Each row was made from one walk, in order. Every step used is in the known rows, and no mark comes twice. Write each row's walk.
Known rows
musabel > depal: [  6.3 -23.1   7.4   9.5  13.8  -1.5   7.8   2.4  16.4 -19.8  28.0  -7.2
  -9.0  25.5 -63.9 -13.1   8.9   3.6  10.2  -4.0  -3.5  -1.0]
gine > madub > mari > musabel > sonekab > litotiv > keragu: [ -6.4 -14.3   6.8  -1.7 -11.5   8.4   5.7 -32.6  -4.6   7.5  -8.6  15.1
   3.4 -10.5  42.5   7.0 -23.2  -9.4 -15.1  -9.2  -6.0  21.3]
depal > musabel > mari > madub > gine: [ -9.0  45.5  13.4  11.3  13.3 -18.7  -0.8   3.5   4.5  23.5 -26.5   5.9
   2.7  11.1 -25.8  -6.6  -2.0   0.0   7.6 -12.6  15.8  23.0]
mari > litotiv > sonekab: [ 13.9  -6.9  -9.0  12.9  -5.7  -6.6  -8.3  10.6  -2.4  30.9  35.1 -20.6
  -1.1 -17.1 -13.5   2.4  16.6   9.1   9.8  13.5 -11.4   5.1]
madub > mari > musabel: [  4.8  26.2 -19.3  -6.5  -5.9  25.7  12.5 -13.0 -12.2  -1.3   6.1   2.4
  -0.6 -10.2  39.6   4.7   3.8  -0.1  -2.2 -14.3  35.2  29.9]
sonekab > litotiv: [ -6.3 -21.3  -4.9  -2.0  14.8   5.7  -5.5  13.2  -5.7 -26.8  -6.1   0.0
  -9.2  -6.4  -8.9   2.8  12.6  -9.6  10.8  15.1 -32.4 -35.0]
musabel > sonekab > litotiv > mari > madub: [-11.2 -20.5 -30.5  -8.6   0.8  -5.2  -3.3 -19.6  13.6   1.9 -21.2  -3.4
 -26.6  -5.6  23.2  -4.5   8.0 -14.3   4.4  10.6  -0.8  12.2]
depal > musabel > mari > madub: [ -9.8  62.2  17.1  11.4  17.0 -18.4   0.9   5.4  14.3  34.1 -15.4   8.1
  -0.8   3.8 -32.5  -8.5  -5.1   2.7   3.7 -17.3  15.9  20.1]
mari > litotiv: [  7.9  -4.2  -8.4   9.6   3.4 -18.6  -4.3  14.7   1.7  23.1  29.0  -4.6
   5.4 -13.8 -34.6   4.9  22.9   7.6  11.0   8.9  -8.6  10.5]
mari > litotiv > keragu: [ 14.3 -10.5  -8.8  15.4   3.5 -15.7  -8.3  10.7   0.4  32.6  32.5 -20.1
  13.1  -5.4 -62.2   3.0  11.9   9.7  10.1   8.1 -12.5  11.9]
gine > madub > mari: [ -6.9 -11.4  27.2  -0.1 -12.8  -8.0   2.2 -26.4 -22.3   4.0   5.5  11.8
   4.7  -4.7  51.4   9.0 -22.3   3.4  -0.5  -6.8   8.5  10.0]
mari > madub: [  2.5  21.0  -3.0   4.0  13.4 -31.3   4.2  -4.9   6.2   0.0  -8.1  -0.1
   8.4 -16.2  -8.6   0.9  11.3   1.5  -5.2 -10.0  19.4  40.1]
depal > musabel > mari > litotiv > gine: [ -5.2  42.7  12.2  11.7  12.7  -7.1  -2.5  16.9  10.8  34.2  -2.6   4.6
   4.4   8.7 -50.6  -8.5  -4.2  11.5   9.9  -6.3  -5.6  -8.5]
mari > musabel > sonekab > litotiv > gine: [  7.5   3.4 -44.8  -8.8  10.5  23.9   9.6  -3.6  23.6  -7.6 -18.0   7.7
  -8.0 -13.8  -2.3 -11.4   5.8 -13.2 -13.0  -2.4 -12.4  26.2]
madub > mari > litotiv: [ -2.7   0.4  -9.2   3.1 -11.3   6.5   3.6  -5.7 -14.9  14.4  21.9   0.2
   2.4  -6.6  21.5  13.5  12.7   7.2  12.0  -0.8  26.3  12.5]
depal > musabel: [  2.6  59.2  11.8  12.0   5.2   2.5  -4.1   8.4   2.4  25.9  33.6  -4.6
   4.8   7.3 -44.2 -11.9  -8.2   8.5   8.0 -11.3   3.1   1.3]
depal > musabel > sonekab: [ -3.4  48.9  -5.7  12.4   0.6   5.1  -1.8  -6.8  19.1  39.7  26.2  -0.3
  -7.6  11.4 -30.4 -18.1 -13.5   0.9   9.4 -11.8  15.4  25.7]
depal > musabel > sonekab > litotiv: [-10.3  36.7  -7.3  10.2   3.4  12.6  -3.5  -2.5  21.2  28.0  15.4   4.9
 -10.0   8.3 -31.1 -14.1  -8.4  -7.2   7.1  -5.5  -5.6   5.0]
depal > musabel > mari > litotiv: [ -7.1  49.4  13.4  14.2  11.6 -11.9  -3.2  14.5  11.9  44.9   2.4   5.3
  -1.7   4.8 -45.7  -6.8   0.2   6.0  12.3  -8.0   1.9   4.9]
depal > musabel > sonekab > litotiv > gine > madub > mari: [-14.1  25.0  -0.2   6.4  -4.4  20.6  -0.4 -13.0  14.2  19.8   3.4  12.7
  -1.4  10.8 -12.4  -9.8 -21.2  -2.0  -1.2  -7.8 -12.4  -8.2]
keragu > litotiv: [  4.5 -26.9  21.3   3.3   1.5 -12.9  -5.9  43.3   8.1 -29.2   7.8   1.1
   3.6  20.7  -2.8   7.0   6.4 -10.7   7.2   9.7  25.5 -18.8]
gine > madub: [ -0.2 -14.2  29.5   2.9  -1.5 -23.4  -3.1 -14.0 -12.1   4.9   7.9   7.0
   5.7  -6.4  17.2   0.5 -19.2   3.2  -0.2  -1.4 -12.0   7.4]
sonekab > litotiv > mari > madub: [ -8.3  -9.9  -6.7 -14.3   7.4  -8.1  -8.2   0.9 -10.7 -26.5 -22.1 -10.6
 -10.8 -18.2   7.7   7.5  20.5  -8.0  -4.3  15.1 -31.5 -35.8]
gine > madub > mari > musabel > sonekab > litotiv: [ -9.4 -11.1   7.5  -5.1 -11.8   7.6   7.6 -30.5  -3.9   4.0 -11.3  21.8
  -1.1 -14.2  56.6   7.8 -17.4 -10.5 -15.0  -8.6  -4.9  20.7]

Write each row's walk
[ 17.6  15.2 -16.9   0.4  14.9  14.9  15.7   2.9  24.8 -12.2  15.0   1.2
  -2.8  -1.9 -47.7 -12.8  14.5  -5.8 -13.2 -15.0  -7.4  29.4]  mari > musabel > depal
[  3.2 -32.7  15.8  -9.0  -9.8 -26.8 -10.2  29.6  -5.4 -38.8 -20.8 -10.2
   5.2  15.9  19.9  14.2  17.8 -11.6  -4.6  14.0  27.1 -17.5]  keragu > litotiv > mari > madub > gine
[-10.1 -43.6   4.6  -8.2   6.5  16.7  -2.2   2.3 -13.9 -45.2 -25.3  10.1
   8.0  -0.6   5.8   5.6  -8.3   1.3  -2.9  14.1 -48.8 -61.4]  sonekab > litotiv > gine > madub > mari
[  4.9 -24.7  20.4  -9.7  -8.4 -15.4 -11.5  35.3  -5.1 -28.9   4.2 -14.4
  -4.0  16.7  15.3   8.6   9.8  -6.6   2.7  15.8  23.1 -37.5]  keragu > litotiv > mari
[ -3.8 -20.2  24.1   6.2 -15.1 -11.0  -0.6 -23.6 -17.1  21.2  13.0   7.4
  12.7  -7.8  25.3  13.2 -17.4   5.1  -4.0  -3.5  -4.4  12.5]  gine > madub > mari > litotiv > keragu
[ -4.2 -17.1  23.7   5.1 -19.0  -6.2  -0.7 -23.6 -18.5  20.2  15.3   6.9
   5.7 -13.7  48.4  12.8 -15.2   5.2  -4.1  -1.4  -3.5   8.4]  gine > madub > mari > litotiv > sonekab
[ -2.5 -35.3  -9.4  -6.9  16.6  15.7  -4.4  18.2  -8.4 -48.6 -19.4  -1.2
   3.8   1.7 -22.9  -1.3   4.2   2.3   5.5  18.9 -46.6 -62.1]  sonekab > litotiv > gine
[-10.7  27.6 -11.7   4.1  -2.9   3.4  -5.4 -11.1  12.1  18.1  -8.1  -0.4
  -5.9   7.7 -15.9  -8.9  -0.2  -9.7   0.7  -2.3  -5.1   9.7]  depal > musabel > sonekab > litotiv > mari > madub > gine
[  2.6 -29.0  12.8  -6.0  -4.0   7.0   2.5 -10.1 -22.4 -27.7  -9.9   3.8
  20.5   8.4  16.2  -0.9 -27.2  21.6  -2.8   1.0 -11.6 -29.8]  litotiv > gine > madub > mari
[  7.5 -27.0   2.1   5.0   0.2 -14.6  -3.4  10.5  -2.2   4.9  10.3   3.4
  22.6  -9.9 -35.8   3.9   3.2  18.0  -2.2  10.6 -35.0 -17.9]  mari > litotiv > gine > madub
[  3.7 -12.5 -10.8   3.7   6.9 -32.0   0.4  -7.8 -12.0 -21.5 -32.7  -3.2
  15.3  -1.5   4.3   5.4  18.3  -3.7   1.7  -1.2  19.1  45.1]  mari > madub > gine
[  5.9 -18.5   4.8  -8.7  -3.1  12.9   5.9 -10.0 -15.7 -27.1 -12.3   6.8
  22.2   1.7  14.9  -1.6 -24.8  17.8 -12.1  -3.2 -13.7 -21.1]  litotiv > gine > madub > mari > musabel
[ 10.8 -30.7  21.1   6.8  -7.7  -0.6  -9.8  39.3   4.0 -20.4  15.4 -14.7
  -2.9  17.3  19.5   4.4   0.5  -8.6   5.7  14.2  23.1 -24.2]  keragu > litotiv > sonekab
[  3.9  13.6 -14.6  -3.2  -3.2  29.9  17.4 -13.5   0.4 -10.3  12.2   3.9
  -3.9   1.9  12.6   1.0   6.8  -1.4  -5.2 -17.5  27.2  25.1]  madub > mari > musabel > depal
[ -4.0  47.7  13.7  15.8   7.8  -5.9  -5.2  12.7   9.7  48.8   6.8  -2.5
  -5.5   3.2 -34.8  -7.9  -2.8   6.7  11.8  -5.8   0.9   3.2]  depal > musabel > mari > litotiv > sonekab
[ 10.5  -9.8   9.7 -13.2  -7.4  -6.8  -6.1  36.2   2.7 -27.9  -0.5  -9.6
  -1.3   7.7  13.0   7.8  14.0 -11.6 -10.0   9.7  19.5 -22.9]  keragu > litotiv > mari > musabel
[ -8.1  29.7  -9.6   7.7   4.7  17.4  -2.4  -0.7  20.1  17.6   8.4   4.4
  -3.5  12.2 -37.0 -16.0 -12.8  -1.2   4.5  -4.2 -14.5  -8.6]  depal > musabel > sonekab > litotiv > gine
[ 11.7  19.6 -30.7 -20.8  -7.1   0.5  -1.6 -16.4  -6.0   9.0   1.2 -23.7
 -20.4 -14.2  26.5  -7.9   9.3  -0.4  -6.9   2.2  11.6  19.1]  litotiv > mari > musabel > sonekab
[ -1.0 -12.7 -12.9 -15.8   7.9  13.7  -2.7   5.2  -2.5 -32.1 -10.6 -10.1
 -16.2 -11.6 -11.7   0.6  22.2 -11.7  -8.1  12.8 -44.6 -42.0]  sonekab > litotiv > mari > musabel > depal
[  1.8  -2.5  -9.2   5.5 -17.3  14.6   0.8  -9.1 -17.7  19.9  26.6 -10.9
  -2.5  -9.3  36.8  11.9   8.6   9.2  11.4   2.6  24.0   9.3]  madub > mari > litotiv > sonekab
[ -2.0   3.3 -35.3 -10.5  -6.0  37.2  13.5 -18.3   0.1 -10.8 -12.7   9.3
  -5.2  -5.6  43.3   1.7  -0.7  -4.8  -6.0  -8.3  20.5  19.3]  madub > mari > musabel > sonekab > litotiv > gine
[  3.4 -23.7  -3.6  -8.6  -5.1  13.9   7.1 -17.8  -7.8 -20.1 -17.0   9.4
  16.5   4.0  21.4  -4.4 -27.4  14.7 -10.6  -3.6  -7.6  -9.8]  litotiv > gine > madub > mari > musabel > sonekab
[  9.8 -18.5  13.0 -10.5  -6.0  -3.5  -2.6  35.5  11.4 -33.7   3.4  -8.5
  -3.4  15.7  -5.0   5.0  15.8 -12.2 -11.9   7.7  13.6 -25.8]  keragu > litotiv > mari > musabel > depal
[ 15.2  14.3 -13.8 -17.4  -1.4   3.3   2.3  -7.5  -5.2  -9.2  10.0 -24.7
 -14.2  -6.0 -10.6  -7.8  16.3   3.3 -10.7  -1.0  -4.2  -2.4]  litotiv > mari > musabel > depal
[ -8.2  36.9  22.0  11.8   9.6 -11.8  -3.0  10.4   9.4  37.2  -7.2  10.9
   7.5   6.5 -42.2  -6.5 -11.6  10.4   3.9  -7.4 -14.0  -8.1]  depal > musabel > mari > litotiv > gine > madub
[ -1.8 -12.6   1.2   7.6  12.0 -21.8  -4.4  10.7   0.8  31.0 -20.7  -7.3
 -18.2  -4.7   5.4   1.1  10.0   4.0  21.5  10.5   9.5   9.8]  musabel > mari > litotiv > sonekab
[  5.6  -4.2  -9.6 -15.1  -7.3 -29.9  -8.6 -15.1 -29.8 -16.2 -22.5 -27.8
  -1.1  -5.7  26.6   5.0  19.0   4.6  -0.1   8.9  13.9   8.9]  litotiv > mari > madub > gine
[ -3.9  10.3 -32.8  -7.9  -6.7  32.5  13.1 -20.5   1.5  -0.5  -6.8   9.6
 -11.3  -9.7  49.1   3.8   4.1 -10.7  -3.2  -9.9  28.4  32.7]  madub > mari > musabel > sonekab > litotiv
[-13.4 -43.9 -23.0  -4.8  -1.8  14.3   1.7 -20.0   9.9 -12.0 -22.3  10.8
 -13.4   6.5  28.5  -4.3 -12.8  -7.8   5.7   9.3  -9.9  -5.6]  musabel > sonekab > litotiv > gine > madub > mari
[  4.1 -47.2  27.5  -2.9  -4.7   8.0   4.7  31.8  15.0 -52.0 -10.9  16.0
  20.8  27.5  -6.6   6.8  -9.8  -4.1 -17.8   2.2   1.4 -39.2]  keragu > litotiv > gine > madub > mari > musabel > depal
[ -2.1   2.4  17.0  -3.7 -11.3   1.1   7.5 -25.7 -13.9   5.1   0.3  16.5
   6.9 -14.2  50.9   7.7 -18.3  -1.4 -13.8 -12.6   4.6  22.8]  gine > madub > mari > musabel
